Each row was made from one small tree. Brackets hold a mark, then the marks that hang from it, in the order of their numbers. Every link used is in the known rows. Write each row's tree.
Known rows
[j361 [j612 j301]]: [ 0.15 -0.32  0.05 -0.27  0.49 -0.73 -0.35 -0.18  0.79 -0.28 -0.07 -0.75
  0.58 -0.63  0.31 -1.86 -0.02 -0.08  0.38  0.37]
[j361 j612]: [ 0.11 -0.21  0.24 -0.16  0.65 -0.83 -0.21 -0.81  0.55  0.51  0.39 -0.63
  0.05 -0.72  0.31 -1.78  0.27  0.00  0.85  0.65]
[j4 [j361 [j612 [j301 j880] j477]] [j590 j142]]: [-0.10 -0.07 -0.06 -0.34 -0.24  0.45  0.05  0.75 -0.92 -0.10 -0.38  0.15
  0.63  0.21 -0.11  1.29  0.23  0.51 -0.61 -0.48]
[j361 [j612 j4 [j301 j880] j477]]: [ 0.44 -0.29 -0.10  0.43 -0.05 -0.06  0.23  0.66 -0.42 -1.00 -0.23  0.27
  0.84 -0.43  0.53 -2.49 -1.44 -0.06 -0.74 -0.49]
[j4 [j361 [j612 j477]] [j590 j142]]: [ 0.03  0.17  0.09 -0.66  0.61 -0.15  0.51  0.26 -0.39  0.78  0.19 -0.32
  0.10 -0.12 -0.02  3.22  0.77  0.26  0.04  0.08]
[j477 [j612 [j4 [j590 j142]] j361]]: [ 0.04  0.36 -0.16 -0.06  0.25 -1.26  0.18 -0.11 -0.18  0.16 -0.02  0.01
 -0.86  0.45 -0.15  2.18  0.36 -0.84 -0.22  0.17]
[j180 [j4 j361] [j590 j142]]: [-0.34  0.03  0.12 -0.58 -0.40  0.80 -0.17 -0.18  1.51  0.02  0.26 -0.62
 -0.59  0.07 -0.11  2.12  1.53 -0.14  0.54  1.09]
[j301 j880]: [-0.18 -0.10  0.14  0.42 -0.30  0.15 -0.62 -0.84  0.11  0.74  0.89 -0.13
 -0.44 -0.28  0.15 -3.86  0.10  0.01  1.12 -0.24]
[j4 [j361 [j612 [j301 j880]]] [j590 j142]]: [-0.26 -0.07  0.00 -0.42 -0.23  0.15 -0.46  0.07 -0.43  0.11 -0.48 -0.07
  0.36  0.20 -0.32  0.66  0.99  0.67  0.02  0.14]
[j477 j612]: [-0.37 -0.16 -0.02 -0.13  0.14 -1.19 -0.28 -0.82  1.04  0.95  0.57 -0.28
 -0.47 -0.25 -0.01 -2.31  0.24 -0.42  0.81  1.12]
[j361 [j612 [j4 [j590 j142]] j477]]: [ 0.51  0.24 -0.05 -0.44  0.62 -0.89  0.52  0.44 -0.75  0.28 -0.12 -0.34
  0.08 -0.25  0.42  1.82 -0.10 -0.52 -0.35 -0.21]
[j477 [j612 j301]]: [-0.33 -0.26 -0.23 -0.26 -0.03 -1.07 -0.44 -0.21  1.26  0.13  0.05 -0.35
  0.03 -0.15 -0.01 -2.32 -0.07 -0.51  0.34  0.91]
[j180 [j4 [j361 [j612 j477]] [j590 j142]]]: [-0.03  0.03  0.19 -0.62  0.18  0.54  0.47  0.34  0.34  0.20 -0.05 -0.34
  0.27 -0.04  0.00  4.21  0.61  0.19 -0.17  0.88]
[j612 [j4 [j590 j142]] [j301 j880] j361 j477]: [ 0.38  0.30 -0.26  0.44 -0.45  0.50  0.27  1.22 -1.44 -1.10 -0.13  0.39
 -0.04  0.50  0.22  1.27 -0.81 -0.68 -1.02 -2.05]
[j301 [j612 j4 j361] j880]: [ 0.08  0.05  0.14  1.30 -0.46  0.49 -0.17 -0.54 -0.49 -0.62  0.42  1.21
 -0.75  0.22 -0.08 -2.42 -1.04 -0.21 -0.22 -1.22]
[j477 [j612 [j301 j361 j880]]]: [-0.65 -0.36 -0.12  0.52 -0.99  0.08 -0.62 -0.88 -0.17 -0.04 -0.18  0.54
  0.05  0.25  0.10 -5.58 -0.60  0.23 -0.27  0.32]
[j361 [j612 j4]]: [ 0.44 -0.07  0.14  0.05  0.79 -1.01  0.14 -0.56  0.63  0.14  0.25 -0.46
  0.05 -0.74  0.43 -1.19 -0.20 -0.13  0.61  0.68]
[j4 [j361 [j612 j301]] [j590 j142]]: [-0.08  0.06 -0.02 -0.83  0.41 -0.31 -0.17  0.21  0.25  0.19 -0.38 -0.64
  0.35 -0.01 -0.24  2.36  1.18  0.35  0.23  0.45]
[j301 j361 [j612 [j4 j590] j477] j880]: [-0.07  0.15  0.17  1.11 -0.70  1.54  0.17 -0.52 -1.67  0.36  0.03  1.43
 -0.49  0.46 -0.09 -3.42 -1.62  0.17 -0.70 -1.62]

Which tree is each row?
[ 0.12 -0.47 -0.01  0.21 -0.18  0.06 -0.11  0.36 -0.42 -0.57 -0.10  0.05
  0.86 -0.43  0.46 -2.95 -0.97  0.09 -0.50 -0.54]
[j361 [j612 [j301 j880] j477]]
[-0.06 -0.15  0.46 -0.26  0.47  0.81  0.07 -0.59  1.25  0.48 -0.08 -0.53
  0.13 -0.25 -0.43  2.40  0.65  0.76  0.96  1.58]
[j180 [j4 [j361 j612] j590]]
[-0.14 -0.07  0.06 -0.78  0.02  0.39 -0.19  0.32  0.96 -0.41 -0.67 -0.71
  0.53  0.08 -0.23  3.48  1.06  0.31  0.01  1.20]
[j180 [j4 [j361 [j612 j301]] [j590 j142]]]
[ 0.36  0.00 -0.20 -0.12 -0.20 -0.30  0.08  0.93 -1.28 -0.67 -0.67  0.17
  0.56  0.07  0.33 -0.10 -0.57 -0.30 -1.05 -0.81]
[j361 [j612 [j4 [j590 j142]] [j301 j880] j477]]
[ 0.50 -0.15  0.00  0.29  0.10  0.26  0.22  0.68 -0.73 -0.59 -0.56  0.15
  0.68 -0.16  0.11 -1.16 -1.25  0.08 -0.64 -0.73]
[j361 [j612 [j4 j590] [j301 j880] j477]]
[ 0.11 -0.16  0.20  0.81 -0.18  0.21 -0.05 -1.25 -0.86 -0.02  0.03  0.46
  0.05 -0.33  0.53 -4.43 -0.66  0.62  0.03  0.13]
[j301 [j361 [j612 j4]] j880]
[-0.38  0.13 -0.38 -0.15 -0.68 -0.41 -0.24  0.35  0.02  0.08 -0.45  0.47
 -0.22  0.70 -0.55  0.62  0.45  0.08 -0.23  0.58]
[j477 [j612 [j4 j361 [j590 j142]] [j301 j880]]]
[-0.32 -0.18 -0.01  0.62 -0.81  1.03 -0.60 -0.78 -0.43 -0.11  0.22  0.14
  0.09  0.00  0.35 -5.25 -0.53  0.38  0.24 -0.78]
[j612 [j301 j361 j880]]
[-0.15  0.20  0.01 -0.06  0.51 -0.47  0.31 -0.41  1.08  1.07  0.27  0.03
 -0.64  0.13 -0.69  1.52  0.27  0.19  0.85  1.27]
[j477 [j612 [j4 j361 j590]]]
[-0.09  0.18  0.15 -0.71  0.58 -0.46 -0.04 -0.45  0.11  1.07  0.09 -0.54
 -0.17 -0.11 -0.25  2.58  1.50  0.43  0.66  0.68]
[j4 [j361 j612] [j590 j142]]
[-0.22  0.39  0.02 -0.56  0.29 -0.02 -0.12 -0.36  0.34  1.33  0.67 -0.56
 -0.66  0.12 -0.32  2.29  1.50  0.07  1.20  0.09]
[j4 j361 [j590 j142]]
[-0.02  0.20  0.13  0.78 -0.34  1.36  0.38  0.14 -0.57  0.49  0.38  1.30
 -0.47  0.38 -0.61 -0.18 -1.05  0.41 -0.13 -1.05]
[j301 [j612 [j4 j361 j590] j477] j880]
[-0.01 -0.08  0.01 -0.72  0.02  0.68  0.33  0.99  0.47 -0.62 -0.56 -0.38
  0.78  0.07 -0.03  4.11  0.27  0.12 -0.63  0.61]
[j180 [j4 [j361 [j612 j301 j477]] [j590 j142]]]
[-0.03 -0.25  0.06 -0.26  0.56 -0.13 -0.05 -0.09  1.16 -0.14  0.08 -0.50
  0.57 -0.52 -0.01  0.20  0.35  0.58  0.56  0.72]
[j4 [j361 [j612 j301]]]
[-0.23  0.30 -0.40 -0.59  0.03 -0.83  0.06  0.49  0.80  0.18 -0.30 -0.04
 -0.21  0.49 -0.47  2.52  0.65 -0.25 -0.03  0.93]
[j477 [j612 [j4 j361 [j590 j142]] j301]]
[ 0.03 -0.01  0.35 -0.33  0.89  0.08  0.08 -0.68  0.60  1.10  0.20 -0.55
 -0.06 -0.36 -0.46  1.45  0.79  0.77  1.20  0.86]
[j4 [j361 j612] j590]
[ 0.59  0.10 -0.19  0.56  0.37  0.19  0.71  1.04  0.23 -1.30  0.44 -0.01
  0.20 -0.22  0.54  0.93 -1.45 -0.76 -0.55 -1.55]
[j612 j4 j301 j361 j477]
[-0.20  0.33 -0.04  0.69 -0.97  0.97  0.08 -0.26 -2.16  0.23 -0.09  1.42
 -0.61  0.72  0.15 -2.45 -0.98 -0.16 -1.16 -1.75]
[j301 j361 [j612 [j4 [j590 j142]] j477] j880]
[-0.20 -0.17  0.26 -0.73 -0.12  0.33 -0.10 -0.31  1.18 -0.27 -0.38 -0.62
 -0.09 -0.18  0.01  2.37  1.53  0.21  0.04  1.72]
[j180 [j4 [j361 j612]] [j590 j142]]
[ 0.40  0.41 -0.22 -0.03  0.22 -0.25  0.03  0.64 -0.23 -0.75 -0.13 -0.39
 -0.31  0.30  0.10  2.47  0.15 -0.82 -0.18 -1.22]
[j612 [j4 [j590 j142]] j301 j361]
[-0.24 -0.10  0.24  1.05 -0.55  0.62 -0.50 -0.79 -0.54 -0.17  0.52  1.02
 -0.74  0.21 -0.17 -3.07 -0.59 -0.06  0.00 -1.26]
[j301 [j612 j361] j880]
[-0.02 -0.41  0.02  0.24 -0.11  0.63  0.20  0.48 -0.03 -0.49  0.10  0.27
  0.86 -0.32  0.11 -0.97 -0.64  0.75 -0.29 -0.24]
[j4 [j361 [j612 [j301 j880] j477]]]
[-0.08  0.10 -0.31  0.27 -0.61 -0.62 -0.25  0.42 -0.75 -0.72 -0.61  0.52
 -0.34  0.77 -0.23  0.24 -0.15 -0.61 -0.89 -0.46]
[j477 [j612 [j4 [j590 j142]] [j301 j880] j361]]
[ 0.48  0.49 -0.08  0.12  0.41 -0.13  0.70  0.71 -0.92 -0.13  0.49 -0.05
 -0.55  0.16  0.31  3.15 -0.31 -0.92 -0.39 -1.52]
[j612 [j4 [j590 j142]] j361 j477]
[-0.01 -0.12 -0.33 -0.01  0.06 -1.24 -0.09  0.12  1.29 -0.27 -0.02 -0.17
  0.03 -0.15  0.10 -1.77 -0.57 -0.66  0.08  0.86]
[j477 [j612 j4 j301]]
